Each row comes from the steps of one path. Every step used is in the known rows, and no mark comes twice. Write the path behind each row, first mark first.
(in the rows, 128 means zero)
Known rows:
L-V-R-B: [177 148 139  92  74  89  90 127 151 139  93 124 104 149 120 122 197 147
 147 154 159 142 155 146]
B-R-V-P: [ 99 157 157 125 134 135 100 122 139 129 129 142 130 135 150  94 122 167
 103 138 100 136 172 156]
B-L: [124 125 108 101 128 133 123 132 144 112 166 121 122 102 116 154  69 133
 135 131 133 115 122 129]
V-L: [119 135 111 100 132 136 118 127 149 116 173 135 131  99 117 148  65 127
 123 141 127 121 112 114]
V-R-B-L: [152 155 130  41 116 113 104 129 177 138 132  97  88 118 141 106 135 193
 141 173 157 157 147 170]
V-L-B: [140 132  86 109  97 129 113 118 126 115 136 115 151 116  93 154 122 122
 158 124 147 133  81  93]
D-L-V: [175 110 121 145  68 105 140 137  92 115  91 141 169 111  80 181 151  87
 173 127 157 122 110 100]
M-X-W: [112 126 140 132 123  98 133 136 111  84 118 104 160  94  56 160 136 101
 132 146 139  94 112 123]
P-B-L-V-R: [189 155  75  83  91 105 142 137 144 146 133 116  70 184  94 113 179 145
 178 147 138 146 106  96]
V-R-B: [151 150 162  80 110 101 101 131 156 142 121 127 111 131 141 106 144 157
 105 162 136 134 168 175]
R-V-P-B: [ 72 148 134 169 173 138 134 137 132 113 136 132 118 150 162 121 136 142
  92 130  91 140 147 121]
D-L: [148 110 145 133 104 116 151 140  98 119 120 144 174  92 102 166  98  97
 129 134 134 114 122 131]
X-W: [120 129 131 142 141 116 124 139 126 109 134 129 155 116  69 158  95 108
 106 152 129  95 116 123]
D-L-B-R: [195 123 134 103  51 103 144 130  80 150  79 134 185 128  67 131 175 115
 174 135 149 132  97 122]
R-V-L-B-M: [138 113 129 100  91 149 107 109 104 114 121  92 114 126 165 137 141 146
 128  99 167 139 116 105]
V-R-B-L-D: [166 149 121  38 116 101 100 125 151 153 118  80 118 102 116  73 170 212
 186 198 177 178 116 172]
M-V: [ 95 114 112 135 168 147  99 125 157 122 176 170 138 105 135 151  34 121
  74 111 109  85 167 172]
L-V-P-B: [117 140 103 200 135 123 142 136 127 126 120 152 121 169 116 147 160  83
 135 112  93 132 109  77]
L-B-R-V-P: [120 154 132 135 101 129  95 113 119 128  93 123 150 150 123 103 179 161
 139 123 120 148 142 135]
D-L-V-P-B-M-X: [148 102 153 190  91 118 200 133  63 114  69 120 130 131 136 151 213  52
 168  83 126 140  96  73]
D-L-V-P: [141 125 118 189  99 122 142 129 105 110  85 150 173 108 101 176 146  83
 170 116 130 144 109  98]
L-D: [140 115 131 133 120 108 113 129  96 135 140 133 171  98  93 121 111 117
 139 144 133 113 113 136]
R-V-P-B-M-X: [ 81 121 179 168 146 139 159 127  93 103 119 104  97 138 195 114 166 111
  92  87 100 128 153 119]
B-R-V: [134 142 161  81 104 118  97 129 126 134 136 136 127 138 126 101 125 170
 106 148 126 116 174 160]
R-B-M: [130  98 194 124 120 133 117 127 122 134 126 126 110 114 192 140 111 110
  76 108 139 108 162 155]
D-L-B: [171 109 121 142  70 111 145 131  76 118  83 125 194 107  78 174 153  92
 164 118 155 126  91 109]
M-V-P: [ 59 130 109 181 199 166 101 119 173 116 168 177 144 101 156 143  31 116
  74 102  81 107 167 169]
P-B: [126 126 130 142 141 118 151 145 118 135 155 148 123 151 119 137 109  96
  96 128  97 102 122 109]
M-V-R-B-P: [ 91 141 141 128 194 134 100 117 205 149 128 142 121 132 169  85 107 179
 108 148 116 139 192 210]

Which path is each row?
[149 146 145 143 111  97 107 121 164 140  78 120 118 160 129 104 203 148
 173 149 142 153 155 143]
L-V-R-B-P
[166 124 197  89 100 118 115 123 133 154 122 127  82 139 188 100 134 136
  79 124 136 122 178 175]
V-R-B-M
[186  82 155 151  61 126 158 125  53 130  83 125 167 114 126 168 146  69
 137  82 155 114 102 108]
D-L-B-M
[212 135 123 109  48  89 137 133 103 135  86 142 141 135  76 141 173 111
 175 143 154 137 127 120]
D-L-V-R
[116 156 140 147 152 129 156 137 135 160 144 162 120 171 127  87 128 117
 103 134  65 130 129 119]
V-P-B-R
[127 107 164 145 133 113 181 142  83 113 119 100 113 140 105 133 159  76
 104 117 124  93 104  99]
P-B-M-X-W
[ 79 124  65 158 182 164 111 107 176 122 142 131 161 116 120 134  85 143
 160 109 128 138 106 127]
M-V-L-B-P
[ 87 122 167 166 167 122 120 129 159 123 112 122 150 117 155 129 127 133
 129 138 122 132 150 152]
R-B-P
[109  95 135 147 179 165 147 133 131 152 176 166  92 150 184 127  57  95
  47  82  95  86 160 147]
P-B-M-V
[132 128 101  95 132 124 114 122 122 132 158 118 159  84  94 115 100 146
 165 163 147 143  82 116]
V-L-D
[140 131 107 194 117 119 173 142 102 125  85 146 154 145 102 157 181  82
 167 125 116 154  89  73]
D-L-V-P-B
[143 156 116 160 115 118 141 134 131 157 116 160 114 189 105 103 181 108
 145 127  88 137 114  90]
L-V-P-B-R
[107 103 129  77 180 165  94 110 159 155 150 111 124  73 187  95  88 180
 120 142 171 152 126 177]
R-B-M-V-L-D
[153 125  84 112  90 121 112 129 138 109 137 116 118 122  94 169 122 123
 178 123 155 123 109  99]
B-L-V
[120 150 103  39 164 142  86 122 213 143 153 116  86 108 160 102  92 213
 121 164 153 150 171 209]
M-V-R-B-L
[ 59 143  67 147 226 175 139 130 191 129 179 143 102 127 157 126  57 149
 110 120  88 140 125 139]
M-V-P-B-L
[140 119  98  97 128 120 117 128 118 129 151 104 151  87  93 120 103 151
 178 155 153 136  92 130]
B-L-D
[101 109 108 110 190 180 147 128 159 151 194 151  79 136 185 118  47 124
  71 101 110 113 129 126]
P-B-M-V-L
[127 162 122  47 134 132 130 136 149 150 155 114  94 161 131  74 146 197
 129 177 125 155 123 116]
P-B-R-V-L
[118 114 123 199 122 121 130 119 116 118 103 128 176 140 101 146 141  92
 156  99 116 114 110 107]
L-B-P
[ 74 142 145 165 153 140 100 123 137  97 134 135 138 113 160 137 102 142
  94 123 104 131 166 142]
R-V-P
[128 101 176 140 114 114 149 129  86  96 118 104 133 101 105 152 127  79
 105 109 140  83 122 124]
B-M-X-W
[ 72 153 101 131 179 152 139 135 154 107 146 101  98 139 163 119 127 177
 130 140 111 163 125 114]
R-V-P-B-L
[155 105 142 202 108 137 191 137  79 139  86 146 128 154 149 151 172  60
 141  88 116 142 100  73]
D-L-V-P-B-M
[110  90 146 143 161 166 113 119 133 136 175 170 111 113 183 144  26  96
  48  74 110  74 179 171]
B-M-V
[101 141 118  82 135 139  99 124 149 101 158 111 121 102 139 134  92 176
 121 152 146 139 136 127]
R-V-L
[141 156 112  41 134 120 127 132 121 166 139  98 122 145 107  42 179 217
 171 200 146 176  92 119]
P-B-R-V-L-D
[ 87 148  92 126 180 138 133 130 128 124 131  84 126 122 139  85 162 196
 172 164 131 184  96 116]
R-V-P-B-L-D
[155 139 136  91  70 112  92 120 105 134  99 115 146 153 103 110 183 166
 141 133 147 127 142 138]
L-B-R-V
[131  87 122 154 125 159 108 110 114 135 139 151 132 128 158 153  81  92
  83  59 130  86 148 148]
L-B-M-V
[119 121 138 201 128 120 174 131  91 105  83 104 112 156 104 144 208  64
 143 100 121 121  89  66]
L-V-P-B-M-X-W
[ 93 122 162 189 164 131 186 136  97 107 112 109 117 137 127 129 157  74
 101 107  99 114 102  95]
V-P-B-M-X-W
[145 114 149 108 139 148 112 116 145 157 170 171  85 137 181 104  49 121
  51  91 107  87 195 190]
B-M-V-R
[153 131  74 117 112 120 144 142 133 126 137 115  98 160  96 151 154 123
 176 131 141 133  89  75]
P-B-L-V
